Known rows, with every way that one mark hangs from another
T[Z]: [  6.6 -23.0   4.0   7.8   6.5   4.7   2.4  -0.1 -17.2  -4.6  14.3   0.4
 -12.4  -7.2  -4.1   8.1 -14.5]
F[U[Z]]: [  5.7 -38.4 -17.6   6.4  21.1  -4.8   0.9   4.9 -13.0  -0.6  21.5  16.6
 -24.0  -8.9  -9.5  22.0  -8.0]
F[U[P Z[T[C[S]]]]]: [ 18.3 -32.8   2.2  12.0  11.6  -5.2 -14.7  17.2  11.9  11.3   7.7  15.5
 -32.6 -11.3   7.4  16.0  -9.0]
C[S T]: [  2.1   0.1  -1.9  -5.7  -6.0 -11.8 -28.1   9.8 -48.1  57.6 -27.3  19.9
 -20.5  -7.3   3.2  42.5 -16.8]
F[U[Z[S]]]: [ 13.7 -26.0 -19.3   4.0  20.1   0.6  21.8   3.6  -3.0   7.4  20.8  21.3
 -29.5  -6.2  -2.6  26.1  -6.4]
P[U[Z[S T[C]]]]: [ 40.0  20.5 -17.9  32.9  -3.1  30.7  40.0   1.8  -4.8   0.0  12.4  30.1
  -6.5 -12.5  10.8  38.5  -9.9]
U[P Z]: [ 19.3 -17.8 -22.3  -1.2  18.5  -1.4   1.4   2.7  44.1  23.2   7.9  -4.0
   0.4 -19.6  -8.3   8.8   6.9]
T[C[S] Z]: [ 22.3 -30.5   5.6   9.5  -4.4 -11.0 -32.3   8.7 -22.3 -11.6  -9.1  10.9
   0.1  -7.9   8.3   0.7 -34.4]
U[P Z[S[C] T]]: [ 18.6  -5.1   5.8   2.7   2.9  11.4  23.7   7.3  58.8  22.4   6.8   3.1
 -10.0 -13.9  15.0  19.7   6.8]
S[C[T[Z]]]: [-15.6 -23.3  12.4   2.3  -4.5 -24.7 -30.6   3.3 -42.3 -16.5   3.0  -4.3
  -5.0  -7.4   4.9  17.5 -20.4]
S[C[T[Z[U]]]]: [ -6.4 -22.2   8.2  11.1  -6.3 -25.8 -18.4   6.5 -35.0 -18.5   9.9  -5.2
  -0.5  -5.4   4.6  12.4 -19.4]
T[C[S] Z[U[P]]]: [ 38.5 -29.9   0.9  22.1  -2.5 -17.0 -21.1  15.9   8.7 -18.0   3.8   0.8
   4.8  -8.5   8.5 -12.5 -25.7]
P[U[Z[S T]]]: [ 30.8  14.8 -17.8  28.8  -0.4  36.7  51.2   1.7  -6.1  16.0  17.5  28.7
 -14.9 -10.9   7.0  44.2  -1.7]
Z[S T[C] U[P]]: [ 54.1  41.4  29.1  27.8 -10.6  27.8  38.9  12.7  55.8   1.6   8.4  15.4
 -17.4  -9.3  18.4  13.4  -8.6]
Z[S[C] U[P]]: [ 23.7 -10.5  11.7   9.6  -2.5   2.9  19.1   9.0  54.1 -17.6  24.8   1.0
  -5.5 -11.4   2.0   0.1  -2.6]
Z[T]: [  8.8  17.8  35.8   9.0  -7.1  35.3   4.7   4.7  -1.6  22.7   3.2  18.2
 -28.2 -10.5   2.5  32.6  -9.1]
P[U]: [ 12.6  -6.5  -7.5  22.8  -0.6  25.6   4.3  -0.2 -27.9 -16.3  22.4  19.4
 -16.3 -15.6 -12.6  26.4  -9.8]
U[P]: [  9.8 -14.7  10.6  -2.7   8.0   8.0 -16.9   2.6  31.1   6.1   9.1  -4.6
 -18.9 -20.0 -11.7   2.3   0.9]
P[U[Z[S]]]: [ 28.2  -1.9 -38.1  21.7   6.7  23.4  41.1  -2.4  -8.2   4.4  20.4  23.7
  -4.9 -13.0  -2.6  35.0  -3.1]
U[Z]: [ 16.9 -11.5 -26.4  -1.0  12.8   4.5   9.0  -0.8   5.9  24.0   6.8  11.1
   7.9 -14.1  -8.5  22.4  -4.6]

Rows
[ 27.4  15.6  31.8  26.5  -5.1  27.3  21.8  14.5  39.2  15.2  18.1   4.2
 -21.8 -11.0   1.8  16.0   1.8] | Z[T U[P]]
[ 32.1  -1.7 -17.3  31.1  -6.3  22.2   9.3   9.1 -21.2   8.4   5.8  30.1
  -4.9 -13.1   7.8  38.7 -15.1] | P[U[Z[T[C[S]]]]]
[ 38.6   8.9   1.1  12.3   4.3  15.9  42.0   6.6  53.2   7.0  20.1   6.0
 -15.1 -10.6  -2.5   6.6   2.7] | Z[S U[P]]
[ 41.3  18.8  -0.9   9.7   5.2  14.2  27.3   5.4  59.2  23.4  -3.4  10.1
  -7.9 -15.4  16.6  17.8   0.9] | U[P Z[S T[C]]]
[  4.3 -34.0 -15.5   2.7  18.5 -22.6   3.8   8.4   4.6  -1.8  16.6   5.5
 -30.5  -9.8   5.8  17.9  -0.7] | F[U[P Z[S[C[T]]]]]
[ 15.1  -8.3 -20.6  -5.7  10.0 -14.9  10.4   3.1  38.3  20.0   1.1  -2.7
   0.0 -15.3   8.1  16.7   4.5] | U[P Z[S[C[T]]]]
[ 16.1 -32.5 -16.1   3.2  24.1  -3.8  18.5   6.7  25.0   3.4  22.3   8.5
 -34.1 -10.9  -2.0  14.3   2.9] | F[U[P Z[S]]]
[ 20.4 -13.4 -30.2  20.3   1.6  14.7  26.4  -0.2  -9.4 -12.5  23.8  21.6
   1.2 -13.7   0.0  30.4  -6.4] | P[U[Z[S[C]]]]
[  1.9 -14.2  -3.9   1.6  -3.6 -19.0 -18.6  10.1 -60.0  44.5 -21.9  11.0
 -20.3  -2.2  10.0  35.0 -19.5] | C[S T[Z]]
[ 17.8 -22.2 -16.5  -6.1  10.9  -3.9  12.0   3.0  58.0   9.9  10.0  -2.0
   2.4 -17.1   3.3   7.8   4.7] | U[P Z[S[C]]]
[  9.2 -28.6   2.5  12.4  17.9   2.9   4.8  12.1  16.6  12.1  21.3   7.2
 -39.5 -11.5   0.7  19.7   2.2] | F[U[P Z[T]]]
[ 30.0  13.4  -3.5   5.3   8.4  21.6  41.1   5.3  56.7  43.8   3.7   7.6
 -17.9 -13.5  12.4  26.4  10.5] | U[P Z[S T]]
[ 26.0 -13.0   1.7  14.1  14.5   3.6  16.7  10.5  27.9  -0.9  14.3  16.3
 -35.7 -10.6  11.2  17.5  -4.1] | F[U[P Z[S T[C]]]]
[  0.6   5.6  10.6  -5.5  -6.3  -1.7   3.2  -0.3  -8.2   1.2  -2.1  13.1
 -15.4  -8.5   7.7  27.6 -14.3] | Z[S[C[T]]]
[ 15.5   4.3  -9.7  18.8   6.1 -19.1  10.4   5.8 -24.9  10.3   5.4  -8.4
 -13.4  -5.2   3.6  17.2  -6.9] | C[T[Z[U[P]]]]
[  8.1 -20.8  -0.3  13.6  13.5   7.6  11.3   8.8 -11.7  14.6  18.8  19.8
 -33.2  -6.4  -0.6  31.2  -7.0] | F[U[Z[T]]]
[ 14.8 -10.0  -1.7  12.0  13.2  13.9  33.3   7.3  -1.5  17.7  17.7  25.8
 -38.5  -4.5   6.6  34.8  -4.8] | F[U[Z[S T]]]
[  4.9  13.2  44.4   3.5 -16.2  31.6  16.4   4.9  16.4   5.1   5.7  20.7
 -27.5  -6.7  16.7  32.1 -11.2] | Z[S[C] T]
[ 17.1 -18.3   0.7  10.4  16.5   8.7  26.4  10.3  26.9  15.6  19.8  14.7
 -44.1  -8.4   7.4  23.0   4.6] | F[U[P Z[S T]]]
[ 29.5  -6.2  -5.1  19.3   4.6   9.0  47.1   3.0   5.3  -4.1  23.6   5.6
  -8.7  -0.7   3.8   9.5 -10.4] | T[Z[S U]]
[20.3  3.5  5.7 11.5 -3.3 -9.8 19.5  9.7 30.3 -7.6 13.2 -0.4 -8.9 -9.2
  7.4 11.1 -2.7] | Z[S[C[T]] U[P]]
[ 22.0  19.0 -11.9  16.4   2.2 -10.7  34.6   2.4 -33.0  17.4   2.8   4.6
 -16.0   0.3   9.7  27.7 -11.8] | C[T[Z[S U]]]
[ 37.1  38.3  25.6  25.2 -10.5  40.7  61.4   8.9  25.2  24.6  15.0  23.9
 -25.6  -2.6  11.4  33.2  -4.5] | Z[S T U]
